Each row was made from one path, in order. Every step used is in the known rows, and no mark comes twice. Write each row's path.
In the rows, zero is written as 128.
Known rows
H-M-T-J-R-L: [163 111 105  78 159 127 115 174 106 134 112 141  75 160  76  90  86 121
 159 145 111 114 129  74 116 139 131 145 115 102  78 133  99  75 117 125
 155 158 122 153 137 184 168 173 103 162 114 157  70  91  86]
N-M-R-L-P: [155 117 102 116 151 111 126 169 109 119 125 119  77 113 109  91  57 129
 126 142 106 126 131  73 108 124 116 152 147  87 128 141 138  61 108 110
 184 129 153 151 103 158 167 162 113 158 111 132  89  78  85]
M-H: [149 137 108 111 121 127 117 155 112 142 129  89 113 106 126 117 101 115
 142 140 124  97 111  97 105 111 141 152 155  86 134 153 108 103 124 113
 161 140 137 166 105 139 156 150 102 133 149 122  81  97  91]
W-L-T-G-R-M-K: [144  94 129 102 148 156 124 158 103 106 147 131  69 128  82 153  72 118
 157 114  92 139 137  97 116 115 131 156 128  54 116 158 152  99 106  79
 161 131 142 133 103 148 139 174 102 124 152 133  65 116 133]
E-N-M-R-L-W-G: [182 115 112 120 146 114 133 150 137 117 136 126  88 125  84  95  55 132
 145 112  98 134 157  81 102 124 129 171 159  66 125 158  99  56 113 108
 178 120 133 140 107 150 163 137 114 106 117 131  37  69  86]
W-G-X-L-T-J: [123  87 125  77 147 159 130 138 132 124 177 123  19 161 119 126  80 108
 137  90 102 119 152  89 139 124 142 138 137  55 108 156 127  53 101  98
 147 121 115 139 201 205 159 211  88 161 136  89  26 138 171]
M-R-L: [160 107 104 120 138 117 115 166 130 129 127 120  91  96  81 101  70 109
 137 142 112 122 131  76 114 112 119 151 145  64 127 142 119  70 122 129
 188 128 132 142  94 153 165 144 106 158  90 133  77  95  83]
E-R: [174 128  98 127 124 121 126 156 124 149 125 107  91 103  94 116  90 114
 147 129 113 107 139 102  91  97 114 140 148  66 119 157 102  86 113 102
 153 125 146 142 119 131 164 142 105 147 136 141  76  92  97]
N-M-R-L-W-G: [167 111 109 118 152 127 117 149 142 119 142 121  69 124  96  93  44 116
 143 122  83 125 150  77 105 120 129 171 165  48 130 161 107  58 119 104
 198 118 129 141 103 161 165 153 107 134 105 125  40  85  95]
W-G-X: [150 115 122 115 146 152 129 141 150 126 154 121  61 140 101 114  83 110
 143 102 107 109 151 103 108  93 146 164 173  43 112 171 105  90 114  96
 163 116 124 148 143 168 152 161 107 134 131 114  44 120 147]
P-J: [154 115 105 115 138 133 131 150  96 118 154 105  90 144 111 103  89 125
 131 125 114 120 119  95 112 118 122 144 134 101 120 153 102  87 110 104
 164 133 138 142 124 149 144 175  80 157 158 120  78 106 115]
P-J-H-M-T: [164 145 105  78 150 133 127 150  90 112 125 110  86 185 123 102 100 109
 135 156 112 112 117 106 111 145 151 144 162 119 107 132 114  83 113 106
 130 157 132 150 114 150 147 195  92 156 172 158  90  97 113]
G-R-M-H: [165 138 111 111 140 125 134 151  98 143 104  98 117  81 110 138  98 121
 133 130 116 125 100  97  83  90 139 166 131  75 125 159 113 123 114  87
 175 149 142 159  73 112 139 144  96 125 151 148  87  94 103]
L-W-G-X: [155 105 115 104 144 159 126 132 152 121 157 115  58 158 107 120  74  98
 131 101  99 109 153  94 120 106 139 166 178  24 113 178 104  83 119  90
 170 110 121 141 142 167 152 168  91 121 124 104  15 127 158]
W-L-T: [133 100 116 105 140 143 127 162 117 128 156 118  65 144 121 121  89 115
 125 117 114  99 150 103 114 130 118 138 152  78 125 151 142  70 108 107
 144 115 143 142 137 182 156 178  92 142 144 108  69 111 130]
J-H: [164 125 108 110 129 127 116 143 107 129 136 105  84 128 127 114 109 112
 123 143 121  97 120 117 118 111 125 143 171  92 128 147 118  91 115 104
 139 129 140 151 101 134 159 155  84 147 145 125  94  98 109]
E-N-M-T-G: [184 122 122 102 125 114 135 156 105 125 161 122 108 150  71  96  83 140
 163 110 103 121 151 102  80 141 157 157 156  99 119 165 121  81 130 114
 118 135 138 168 133 157 164 151 137  98 163 132  69  88  86]
T-G-R-L-P-J: [139  95 113  85 182 130 120 172  86 103 151 130  62 166  89 110  55 135
 102 135 104 150 141  69 115 134  89 142 103  41 104 145 121  54 105  82
 191 127 146 124 113 169 166 202  54 205 107  87  67 147 139]
P-J-H-M: [168 141 109 105 144 135 127 141  80 107 125 107  93 164 128 110 104 115
 131 156 118 116 108 112 129 127 120 144 141 119 108 137 106 105 100  92
 137 143 138 142 109 133 151 177  72 155 184 151  97  93 112]
G-R-L-P-J-H-M: [154 130 105  85 185 130 130 159  68  99 107 122  65 172 132 114  81 123
  93 164 120 140 124  85 122 136 105 144 118  86  98 126 122  70  84  73
 170 143 152 130  88 146 161 200  52 197 137 138  99 113 136]
H-J-R-M-K: [176 118  99 130 145 134 126 151 100 126  98 119 101 135  88 122  87 129
 166 138 116 128  89 102 126  86 129 154 140 114 110 141  95 119 117 102
 174 148 147 142  99 132 128 136 101 116 159 155  80  80  83]
H-M-T-G: [171 124 123  86 132 134 118 166 113 121 145 116 105 157  70 110  83 108
 161 139 107 116 145  93 106 132 154 145 145  78 100 158 125 102 137 111
 139 141 127 160 131 173 167 164 119 127 146 142  56 120 104]
G-X: [154 115 113 120 127 146 130 141 124 126 147 119  83 129 104 117  91 103
 139 110 114 109 136  98 113 107 137 158 158  63 115 166 116  99 115 105
 150 118 132 152 133 154 154 157 105 128 137 131  67 113 134]
X-G-R: [165 108 112 117 144 143 132 157 106 133 155 114  75 117  85 125  95 112
 125 105 109 128 138  97  88  90 124 148 127  40 115 161 117 100 122  90
 178 116 134 152 104 138 166 154  88 149 108 126  67 133 136]
X-L: [158 106 106 115 123 138 133 143 105 127 161 104  83 115 114 128  92 113
 134 116 113 110 134  91 118 106 138 135 138  80 120 151 130  85 126 117
 156 121 130 154 133 160 165 158 100 142 129 104  49 125 127]
A-H-M-T-J: [170 134 107  64 150 126 137 170  91 139 119 106  90 153 101  94 102 110
 151 157 133 104 123  80 114 128 180 132 154 116  87 142 107 105 116  98
 145 172 125 164 139 173 158 164  96 133 165 156  95 102  90]
G-R-A-H: [172 133 102 106 162 124 121 154  98 144 100 107 107  88 124 115 104 111
 114 161 120 108 119  96  85  84 143 140 162  73 115 128 109 104 114  71
 176 139 134 138  67 133 159 143  58 157 132 126 130 107  99]
N-M: [169 126 110 135 118 125 133 146  99 130 150 104  95 112 117 100  88 129
 148 116 106 110 127 104  91 108 138 156 149 108 125 170 116 104 111  99
 150 127 144 165 115 142 156 143 114 114 165 141  93  84  96]
H-J: [155 116 101 116 140 121 127 155  97 135 128 105  95 149 105 101  87 119
 130 127 131 117 121  99 104 103 127 137 144 100 118 153  95  84 120 109
 177 129 148 152 124 164 154 148  81 142 142 109  75 115 103]
T-G: [162 105 123 111 127 133 112 156 113 126 163 112  94 130  77 115  85 118
 143 126 109 114 137  97 114 114 117 145 139  61 118 164 117  99 129 105
 154 120 134 149 127 155 169 150  94 141 136 104  63 123 106]
A-R-L: [155 110 103 107 147 120 121 164 125 137 116 128  92 110  88 120  77 116
 126 139 122 107 144  79 123 106 129 145 129  73  99 156 114  78 111 114
 193 128 132 145  96 169 165 147  95 146 109 124  85  97  86]
J-R-M-T: [184 121 104  96 152 129 131 161 126 145 114 128  95 124  81 116  97 122
 141 132 104 107 112 101  98 109 138 156 155  89 108 146 115 104 131 113
 140 144 132 151 108 148 142 156 119 129 136 157  68  87  94]
R-L-T-J: [132  85 116  89 137 123 120 172 106 130 151 120  59 140 105  99  78 120
 128 123 123 114 141  74 139 146 114 138 116 100 114 158 116  53  92 111
 164 136 129 133 143 195 155 190  84 168 126 112  77 110 116]
E-R-Z: [175 122  90 131 132 117 126 145 124 157 123 106  86  72  99 123  76 109
 138 137 109 103 143  91  99  71 100 137 130  69 115 165 103  83 109  94
 165 108 147 131 101 131 150 160  93 137 126 166  93  95  88]
A-H-J: [169 131  98  99 153 121 131 154  94 142 111 104 100 144 110 100  91 116
 122 154 145 109 115  96 115  99 143 133 171  96 110 143  91  99 117  94
 175 139 146 148 117 166 157 137  71 138 151 115 102 117  95]
G-R-M-T-J-H: [165 117 107  61 159 120 132 154  88 135 116 116  67 140 108 115 110 117
 120 128 110 122 108 100  88 118 148 145 140  99 105 147 118  78 110  89
 150 165 135 155  98 132 137 182  81 155 143 147  89  98 115]
T-J-R-M-K: [167 102 107 117 132 138 125 155  98 127 121 118  86 114  89 121 102 132
 178 127 106 121  89  92 135  92 128 152 114 120 100 145 101 123 110 102
 160 160 132 143 118 123 129 148 103 125 164 162  80  72  81]
H-M-R: [175 130 109 126 127 126 126 160 113 125 118 109 114 102  84 111  89 104
 154 149 118 125 120  93 104 101 129 142 135  84 119 135 119 114 125 114
 162 136 138 158 109 133 165 133 109 130 139 170  85  87  74]
E-N-M-R-Z: [189 122 100 143 129 100 144 139 104 136 131 114 116  65  90 105  76 130
 146 129 110 125 129  90  86  83 120 152 130 112 131 150 119  88 113 106
 151 115 151 153  94 114 146 138 115  90 148 185 112  54  47]

Write each row's path
[163 115 115 104 156 151 116 144 157 108 122 136  71 150  76 112  48  86
 148 129  94 131 159  71 132 115 138 174 160  17 102 156 106  78 116 104
 191 118 117 134 121 169 163 159 104 129  95 141  18 107 129] -> H-M-R-L-W-G-X
[177 141 109 114 140 129 118 152 114 150  96 110 121  96 106 128 103 129
 148 146 112 102  85 106 108  95 116 163 144  90 121 142 105 132 122 107
 151 145 138 155  94 118 146 137 103 129 157 146  82  73  76] -> J-R-M-H
[132  84 113  89 152 124 126 169  98 134 146 127  54 127  99 109  77 118
 116 121 117 130 142  76 109 140 111 137  97  73 111 154 116  54  91  91
 176 134 135 135 128 177 162 189  68 178 114 123  86 119 123] -> G-R-L-T-J
[157 112 106  84 143 117 113 147 100 133 116 112  71 111 113 113  90  99
 128 176 116 114 110  91 137 113  98 124 113 114 115 125 128  79  96  93
 145 133 139 131 117 142 154 194  64 155 153 189 128  82  67] -> L-T-J-H-M-R-Z
[165 116 127  86 141 125  92 162 120 112 122 135  84 141  77 115  68  98
 136 179 105 127 136  96 148 152 101 143 145  61 121 126 138  75 112 112
 141 127 132 128 106 160 183 171  91 172 121 145  89 100  89] -> J-H-M-R-L-T-G
[145 141 100 103 138 120 118 154  97 146 111  90 114 141 126 105  91 120
 137 144 134 112 103  96 103 109 134 145 152 100 131 145  90  86 125 110
 179 144 148 164 114 155 154 149  84 141 152 106  84 104  88] -> M-H-J
[159 100 106 103 155 130 110 159 157 122 138 120  69 128  83 103  52 103
 130 131  99 121 151  71 119 115 121 160 165  28 124 152 105  53 126 115
 204 119 123 129 102 166 165 154  92 151  81 108  24 107 107] -> M-R-L-W-G
[139  92 117  70 162 135 113 160  98 127 146 131  24 156 107 113  92 110
 107 125 109 126 138  91 129 140 103 142 118  59 112 149 121  49  89  89
 166 127 130 127 120 166 170 203  60 197 101 111  86 127 143] -> X-G-R-L-T-J-H
[156 139 106  88 162 134 132 154  74 100 118 101  79 185 146 111 101 124
 108 164 124 118 109 103 140 131 110 135 144 118 105 129 122  92  93  84
 141 145 151 139 117 145 150 196  63 171 179 132  97 100 124] -> L-P-J-H-M
[159 138  94 106 149 124 106 153 107 154  95 111 110 141 116 107  96 129
 142 156 126 106  90 105  99 106 110 143 150  87 125 124  82  94 132 112
 168 139 148 161 120 144 167 144  74 154 143 116  89  92  67] -> M-H-J-R
[153 132  96 104 160 120 101 160 109 148  91 124 101 143 108 101  76 130
 138 160 126 111 103  87 114 118 108 153 141  82 117 128  78  72 123 124
 184 136 144 149 106 162 169 148  78 168 113 108  84  95  72] -> M-H-J-R-L
[164 142 112 112 127 126 132 150 107 141 110  90 122  96 117 126  98 121
 146 132 119 106  99  97 116 100 144 166 148 102 128 165 111 123 115 103
 161 149 138 157  90 129 132 145 112 115 164 137  75  84  97] -> R-M-H
[161 105 108  74 154 122 142 164  91 141 125 117  75 126  86 111  97 122
 134 109 108 132 120  82  78 111 154 147 118  93 100 159 116  85 113  92
 170 164 133 157 112 149 134 176  96 141 138 150  72 106 116] -> G-R-M-T-J
[169 139  93  99 165 106 108 159 104 147  74 107 118 117 115  90  90 106
 123 181 129 114  98  88 105  87 136 131 182  97 123 106  95  82 126 100
 194 146 143 136  85 151 157 136  59 165 127 115 128  89  58] -> M-R-A-H-J
[136 101 124  96 141 162 134 132 147 123 173 124  37 149 119 139  74 101
 131  97 100 115 161  99 130 116 147 147 165  37 120 157 137  66 109 100
 143 106 118 140 173 198 162 197 105 149 128  97  26 143 175] -> W-G-X-L-T
[163 126 113  93 132 128 121 149  79 122 123 103  82 152 123 107 115 116
 145 147 126 108 112 108 130 120 125 136 128 122 101 142 106 103 101  97
 139 150 134 155 128 140 158 160  74 146 173 148  96  88  98] -> T-J-H-M
[168 119 103 123 149 128 102 155 115 142 108 121 104 109 115 106 108 123
 136 148 104  95 110 105 103  93 104 144 148  89 117 120 104  97 124 106
 154 125 132 138  98 141 159 149  76 161 127 123  99  81  82] -> J-R-A
[157  88 116  90 123 163 113 122 122 108 182 122  68 166  91 138  70  90
 139 102  85 123 151  84 144 124 126 151 146  12 109 169 132  80 137 105
 150  98 119 142 162 171 173 178  82 134 118  81   4 155 162] -> T-G-X-L-W
[144  97 129  97 128 151 111 147 132 122 171 130  70 153  82 125  77 101
 139 116 101 115 148 102 131 134 118 150 151  36 119 169 135  89 114  96
 131 106 131 137 161 178 166 182  98 143 140 113  61 134 143] -> L-T-G-X
[141 125 103  93 160 121 102 165 115 150  96 125  90 150 114 106  72 124
 129 164 126 110 108  90 126 142 100 147 144  82 127 127  95  60 112 117
 168 133 144 138 120 181 170 172  75 176 125 110  90 100  81] -> M-H-J-R-L-T
[147 117 116  94 119 139 118 153  85 110 132 103  72 154 132 121 108 103
 168 154 122 111 110 103 158 141 147 136 135 137 114 136 125  99  89  95
 131 161 134 145 127 146 147 185  92 135 194 171 107  82  99] -> L-T-J-H-M-K
[143 134 103  83 185 144 127 159  90 123  98 118  81 163 136 122  90 150
 119 145 106 113  87  93 123 117  92 153 136  93 108 121 123  90 106  93
 159 146 156 139 120 146 135 190  71 170 163 104  71  82 112] -> W-L-P-J-R-M-H
[189 144 105 111 140 123 131 160 110 133 101 108 118  97  90 112  93  99
 149 176 131 114 114  91 111  97 146 137 161  84 110 125 117 129 122 100
 159 146 135 155 102 132 171 120  98 127 148 173 111  87  65] -> A-H-M-R
[188 151 102 105 176 135 113 153  85 128  83 122 118 140 120 103 104 126
 139 188 113 105  93  99 123 101 119 141 143 117  89 103  88 126 106  81
 148 151 128 127  99 139 156 158  53 168 173 150 128  79  74] -> P-J-R-A-H-M
[179 151  95 112 164 102 110 150  90 143  74 110 118 114 125  79  81 121
 139 173 114 118  97  93  89  91 143 142 182 121 126 114  96  85 119  90
 185 144 149 150  86 143 159 132  76 147 149 130 144  67  46] -> N-M-R-A-H-J
[147  98 115 100 155 153 119 138 157 115 152 131  51 161  99 112  55 100
 130 103  98 114 169  77 136 118 139 178 173  19 107 180 101  62 111  97
 187 107 115 131 129 186 154 172  93 134  96  97  11 128 163] -> R-L-W-G-X
[157 146 101  88 174 120 108 156  82 103  82 105  98 159 148 101 100 115
 108 192 110 121  92  96 128 120 102 132 151 119 118  90 125  74 104  90
 162 150 148 127  88 130 152 195  54 198 155 138 123  74  90] -> L-P-J-H-M-R-A
[153  98 125  99 126 137 111 162 120 128 170 114  84 139  84 121  80 113
 134 130 110 111 146 100 125 134 110 138 139  63 128 161 131  88 119 100
 139 117 135 137 140 175 169 175  92 148 146 106  69 128 117] -> L-T-G
[139 107  98  95 185 150 124 165  95 112 136 130  54 184 126 108  87 144
 111 136 106 111 119  96 117 123  80 131 136  77 103 116 126  64 110  98
 157 123 153 136 146 166 158 193  58 187 139  95  71 105 124] -> W-L-P-J-R
[160 108 103 115 163 134 116 159 108 120 135 139  79 145  94  99  75 134
 133 142 103 118 118  85 124 126  90 151 121  82 105 135  91  73 108 114
 167 129 132 127 114 157 159 173  75 185 119 123  79  99 100] -> P-J-R-L
[155 100 111 103 153 138 119 155 144 121 150 115  62 146 102 107  58 110
 125 117 104 110 164  76 129 119 128 164 158  43 114 175  99  63 113 101
 194 117 122 129 110 182 156 165  88 138 101  95  18 125 139] -> R-L-W-G
[170 134 115  63 164 136 114 151  84 106 134 126  83 186  91 115  88 111
 133 157  96 137 124 106  90 145 136 142 138  67 102 131 117  82 122  83
 138 150 134 148 110 142 168 195  70 177 157 148  89 121 118] -> P-J-H-M-T-G-R
[194 145 114  72 169 134  95 168 115 140  89 132 117 147  81 105  97 108
 154 191 103  97 120  96 109 115 148 141 172  80  87 109 109 116 138  94
 132 151 119 142 105 166 177 153  86 154 140 139 107  98  69] -> J-R-A-H-M-T-G
[128  98 116  71 147 140 114 154  95 126 149 117  39 174 142 110 107 117
 118 131 117  97 129 109 130 145 109 128 147 101 118 136 135  50  95 103
 130 131 142 140 152 173 159 198  62 169 155 100  89 101 126] -> W-L-T-J-H
[182 133  91 102 167 124 120 155 103 150  98 123  96 145  99 102  96 124
 126 167 137 105 103 104 109  96 120 130 167  87 103 122  84 106 124  95
 161 135 145 146 122 155 171 130  61 155 141 121 109 105  73] -> A-H-J-R
[182 145 119  70 156 128 105 166 107 132 105 113 122 146  95 104  94 100
 152 177 110 100 134  88 116 121 174 144 176  90  95 130 117 109 132  94
 143 155 118 146 101 175 165 160  95 140 148 131 101 111  87] -> R-A-H-M-T-G
[166 114 120  83 156 131 115 173 107 121 132 137  89 144  56 112  63 107
 146 139 101 138 159  75  91 136 147 156 123  43  92 154 123  80 127 102
 167 140 127 150 100 176 177 167 109 152 103 145  61 132 114] -> H-M-T-G-R-L
[180 143 106 124 124 143 134 157  94 117 117  97 114 111 109 125  96 102
 176 166 134 109 118  90 138  98 181 148 166 110 104 144 114 147 110  92
 158 156 131 156  95 136 150 128 115  98 178 178 106  93  87] -> A-H-M-K
[146 109 119 107 144 159 133 128 140 120 164 121  48 138 109 131  79 106
 140  93  99 115 154  96 119  94 153 153 163  36 112 161 122  78 120 106
 158 110 117 150 160 179 162 174 107 143 120  93  18 138 164] -> W-G-X-L
